Known rows, with every way that one mark hangs from another
k925{k288}: [ 0.96 -0.61  1.41  0.48  1.51  1.39  1.52 -1.03 -1.26 -0.73 -1.29  1.11
 -0.19  0.86 -0.28  2.86 -2.67 -0.89  0.59  2.95  1.46 -0.63  1.91]
k403{k288{k719 k925}}: [ 0.93 -0.44  2.38  2.54  1.21  0.93  1.68 -1.29  0.50 -2.22 -1.90  1.63
 -0.63 -0.05  0.63  1.85 -2.50 -1.54  0.62  2.43 -0.56 -0.87  1.27]
k898{k803 k925}: [ 0.26  1.21  1.96  1.77  3.71  1.65  2.27 -1.06 -0.61 -1.10 -0.34  1.04
 -0.84  0.81  0.23  1.57 -2.49 -2.35  1.19  2.30 -0.41  0.51  0.60]
k478{k719 k803 k843 k925{k288 k898}}: [ 1.15 -1.55  2.43 -0.21  3.62  0.65 -2.25  0.56 -0.49 -2.40 -1.07  0.28
 -0.28  5.26 -2.29  6.67 -1.91  0.85  0.42  6.30  2.92 -3.23  0.12]
k925{k288{k403} k898{k803}}: [ 2.06 -1.01  0.99 -2.22  4.32  0.33  2.37  0.09 -0.10 -1.28 -4.07  0.72
 -0.03  3.25  1.53  4.06 -3.56 -2.85  1.03  1.99  0.85  0.59  2.47]
k403{k288{k925{k478{k719 k803 k843}}}}: [ 0.60 -0.42  3.51  5.47  2.57  1.36 -1.61 -1.39 -0.93 -2.83 -0.61  1.74
 -1.82  1.53  0.28  2.17 -1.11  0.39 -0.07  6.63  1.38 -2.87 -0.13]
k719{k478{k803 k843 k925{k288{k403} k898}}}: [ 1.59 -2.46  2.96 -1.52  3.31 -0.42  1.13  0.90  0.67 -0.73 -1.84  1.07
 -1.48  3.07 -0.21  6.17 -3.99 -1.66 -0.01  4.24  1.52 -0.73  0.44]
k478{k719 k843}: [ 1.16 -0.27  2.32  1.26  0.80  0.94 -1.25 -1.18 -1.00 -0.16  0.57  0.30
 -1.24  1.43 -0.33  0.09 -0.90  0.89  0.17  3.64  1.72 -1.98  0.11]
k843{k478{k719{k288{k403 k925}} k803}}: [ 2.09  1.54  2.09  4.17  0.77  2.50  0.35  1.35 -0.27 -0.24  0.36  3.17
  1.03 -0.49 -0.28  1.02 -0.20 -2.07 -0.69  5.98 -0.82 -1.67  0.84]
k898{k803 k925{k288{k403} k478{k719 k843}}}: [ 0.40 -0.06  1.74  0.78  5.09  0.78  0.09  0.41 -1.02 -1.66 -2.06  1.56
 -1.16  2.37  0.39  2.19 -3.44 -1.07  1.02  4.43  0.70 -2.02  0.22]
k719{k288{k403 k925{k898{k803}}} k478}: [ 3.40 -0.06  2.61  1.02  2.21  0.33  3.27  0.87  0.40  0.03 -1.48  1.55
  0.00  0.32  2.00  0.66 -1.58 -4.77  0.53  3.20 -1.19  2.74  1.66]
k925{k288{k403 k719} k478{k843} k898}: [ 0.72 -3.65 -0.27 -3.05  2.62 -1.31 -0.16  1.42  0.57 -1.72 -5.44  0.65
 -1.50  3.25  1.13  4.33 -5.67 -1.31  0.77  2.55  1.67 -0.95  1.32]
k478{k719{k288{k403}} k803 k843 k925{k898}}: [ 1.68 -1.50  2.13  1.20  2.44  0.55 -3.17  1.76 -0.13 -0.99  0.03  1.33
  2.40  4.14 -1.21  3.30 -0.52 -0.29 -0.38  5.67  1.38 -1.83  0.12]
k843{k478{k719 k925}}: [ 0.10  0.53  2.15  1.32  1.62  2.33 -0.34 -0.35 -0.59 -1.06  0.76  1.05
 -0.32 -0.91 -2.03  0.06  0.02 -1.61  1.29  3.43 -0.39 -0.93 -0.05]
k478{k719}: [ 0.30  0.31  2.65  1.84  0.85  1.70 -0.98 -1.66 -2.05 -0.43  0.55  1.24
  0.20  0.13 -0.81 -0.98 -0.78  0.15  0.12  2.82  0.04 -1.16  0.76]
k719{k478{k925}}: [ 0.28 -1.09  3.27  0.24  1.42  0.84  1.45 -1.33 -0.76 -0.13  0.82  1.18
 -0.72 -0.93 -0.91  0.33 -1.62 -2.31  1.12  1.60 -0.58  1.52  0.18]
k925{k288 k478{k803} k898}: [ 0.26 -2.27  1.18  0.95  3.28  0.89 -0.65  0.03 -1.53 -2.32 -3.46  1.01
 -1.24  2.89 -0.42  5.78 -3.84 -0.55  0.20  5.49  2.48 -1.14  1.16]
k898{k925{k288{k403} k478{k719 k803}}}: [-0.97 -0.48  2.21  3.08  3.78  1.90 -0.87  0.25 -2.47 -1.42 -1.08  3.25
  0.65  1.21 -0.94  3.10 -4.21 -0.14 -0.82  5.26 -0.61 -3.30  0.13]
k719{k288}: [ 1.51 -0.16  1.14  2.69 -0.19  1.80  0.14 -0.36 -1.08  0.16  0.75  1.35
  1.71 -0.22 -0.30  0.02 -0.33 -1.42  0.37  3.08  0.96  0.87  1.63]
k403{k288}: [ 0.52 -0.24  2.90  3.27  1.44  1.91  0.30 -2.29 -0.53 -1.09 -0.37  1.36
 -0.55 -0.46  0.22  1.41 -1.23 -0.17  0.14  2.94  0.85 -0.73  1.29]
k843{k478{k719 k803 k925{k288 k898}}}: [ 0.79 -0.18  2.25  0.79  3.49  2.14 -0.51  0.93 -0.03 -2.26 -1.23  1.05
 -0.56  1.56 -2.60  5.52 -1.32 -0.87  0.66  6.17  1.34 -2.38  0.44]
k288{k403 k925{k898{k803}}}: [ 2.26 -0.46  1.61 -0.14  3.56  0.00  2.75 -0.11 -0.53 -1.74 -3.30  0.67
  0.07  2.74  2.63  1.03 -2.69 -4.69  0.79  1.61 -1.20  1.31  1.43]
k898{k803 k925{k288 k478{k843}}}: [ 0.28 -0.08  1.18  1.11  4.84  0.89  1.20  0.01 -0.59 -1.89 -2.23  0.63
 -2.55  2.42  0.08  3.92 -3.68 -1.39  1.78  4.49  2.00 -0.65  0.45]

Rows
[ 0.85 -2.49  1.69  0.05  3.71  0.19 -2.36  1.07 -1.21 -1.71 -3.29  1.45
 -0.99  4.23  0.23  4.81 -3.76  0.45 -0.63  6.15  2.30 -3.23  0.51]
k925{k288{k403} k478{k719 k803 k843} k898}
[ 0.09 -0.96  1.59  2.95  0.73  1.60 -2.24  0.03 -2.55 -0.56  0.08  2.44
  1.94 -0.38 -0.02 -2.40 -0.68 -0.93  0.13  3.58 -0.18 -0.40  0.71]
k925{k478{k719{k288{k403}}}}
[-0.13 -0.89  2.59  0.74  2.74  1.49 -1.15 -0.19 -2.04 -1.69 -0.33  3.14
  2.75  2.75 -1.87  3.33 -2.13 -0.40 -0.12  3.76  0.01 -2.81  0.82]
k478{k719 k803 k925{k288{k403}}}
[ 1.61 -0.50  2.93  2.90  4.41  0.63 -0.83 -0.92 -0.04 -3.34 -2.46 -0.06
 -2.72  2.58  1.10  1.99 -0.88 -1.12  1.41  5.66  1.64 -1.18  0.23]
k403{k288{k925{k478{k719 k843} k898{k803}}}}
[ 1.17 -1.96  3.32 -0.17  2.62 -0.19  0.29  0.08  0.66 -0.55 -0.43  0.41
 -2.54  2.35 -0.76  4.75 -2.59 -1.24  0.25  4.41  1.61  0.13 -0.39]
k719{k478{k803 k843 k925{k898}}}
[-0.95 -0.57  2.46  3.19  1.57  1.82 -2.45 -1.15 -2.71 -1.40 -0.11  2.32
 -0.19  0.83 -0.96  0.51 -1.61  0.61 -0.20  4.74  0.76 -1.74  0.03]
k925{k478{k719 k803}}
[ 2.18 -0.05  1.20  3.05  0.14  1.01  1.46  0.35 -1.17 -0.39 -0.20  2.06
  2.62  0.21  1.43 -0.93 -1.18 -3.58 -0.02  2.75 -0.94  0.80  1.75]
k719{k288{k403 k925}}
[-0.77  0.77  2.37  2.73  4.29  1.92 -0.35 -0.91 -1.92 -1.74 -0.49  1.56
 -0.92  0.45 -0.58 -0.14 -1.83 -1.37  1.43  3.65 -0.38 -0.44 -0.23]
k898{k803 k925{k478{k719}}}
[ 0.49 -0.55  1.59  0.96  2.69  1.63  0.30  0.56  0.57 -1.53 -0.82  0.84
 -0.90  1.18 -1.33  4.61 -1.65 -2.47  0.80  4.55  0.72 -0.14  0.17]
k843{k478{k803 k925{k898}}}
[ 0.15 -0.59  2.86  1.62  2.00  0.82 -2.47 -0.51 -1.12 -1.62  1.29  1.24
  0.29  3.40 -1.94  2.60 -0.66  0.78  0.29  4.79  1.72 -2.54 -0.55]
k478{k719 k803 k843 k925}
[ 1.16 -1.94  1.43  2.10  2.19  0.44 -3.49  1.48 -1.05 -0.99 -1.50  1.44
  0.22  3.09  0.07  2.10 -1.53  0.19 -0.67  6.45  2.03 -1.57  0.01]
k925{k478{k719{k288{k403}} k803 k843} k898}
[ 1.84 -0.05  3.19  3.23  0.17  1.72  1.11  0.04 -0.27  1.13  1.43  2.79
 -0.15 -0.88 -0.60  2.04 -1.05 -1.00 -0.75  4.89  0.82  0.89  1.21]
k719{k288 k478{k803}}
[-0.26  0.29  1.97  1.42  5.00  1.50  0.53 -0.05 -1.83 -1.65 -2.11  2.51
  0.04  1.34  0.03  1.53 -3.34 -1.57  1.11  3.52 -0.64 -1.28  0.63]
k898{k803 k925{k288{k403} k478{k719}}}
[-0.41  0.03  1.37  1.55  4.76  1.51  1.48 -0.31 -1.35 -2.01 -2.01  1.29
 -1.26  1.33 -0.22  3.13 -3.52 -2.07  1.83  3.82  0.90 -0.02  0.87]
k898{k803 k925{k288 k478}}
[ 0.93 -0.68  1.33  0.34  3.39  1.82  0.91  1.05  0.47 -2.09 -1.87  0.82
 -0.83  1.73 -1.67  6.80 -2.31 -2.03  0.88  5.27  1.41 -0.88  0.89]
k843{k478{k803 k925{k288 k898}}}
[ 0.52 -0.10  2.22  2.50  0.83  1.93 -2.08 -0.29 -1.82 -0.98  1.91  1.53
  3.23  0.46 -2.45 -0.74  1.28 -0.89  1.18  3.45  0.16 -0.42  0.75]
k478{k719{k288} k925}
[ 0.67 -1.11  1.55 -1.02  3.83  0.50  0.74 -0.71 -0.30 -2.23 -1.43 -0.34
  0.29  3.08 -0.38  2.47 -1.46 -3.09  2.34  1.50  0.65  1.82  0.80]
k478{k925{k898{k803}}}
[ 0.78 -1.52  0.45 -1.96  1.00  0.13  2.08  0.06 -0.18 -0.58 -3.04  2.37
  0.95  1.00  0.55  2.55 -4.72 -1.52  0.34  0.43 -0.21 -0.74  2.40]
k925{k288{k403 k719}}
[ 1.79 -1.44  0.56  2.55  1.44  0.57 -0.06  1.20 -1.45 -1.43 -2.05  1.41
  1.60  0.97  1.66 -0.08 -1.78 -3.85  0.46  3.63 -0.57  1.22  1.36]
k719{k288{k403 k925{k478 k898}}}
[ 2.06 -0.53  1.85  0.15  3.23  0.60 -2.02  0.77  0.27 -1.55 -0.16 -0.56
  0.78  3.89 -1.42  2.09  1.11 -1.00  2.07  4.54  2.38  0.09  0.44]
k478{k719{k288} k843 k925{k898{k803}}}
[ 1.11  0.27  2.55  3.44  0.56  2.09 -1.48  0.18 -1.65  0.22  1.02  3.38
  2.97  1.04 -0.61  0.59 -0.58  0.12 -1.27  4.44  0.00 -1.71  1.17]
k478{k719{k288{k403}} k803}
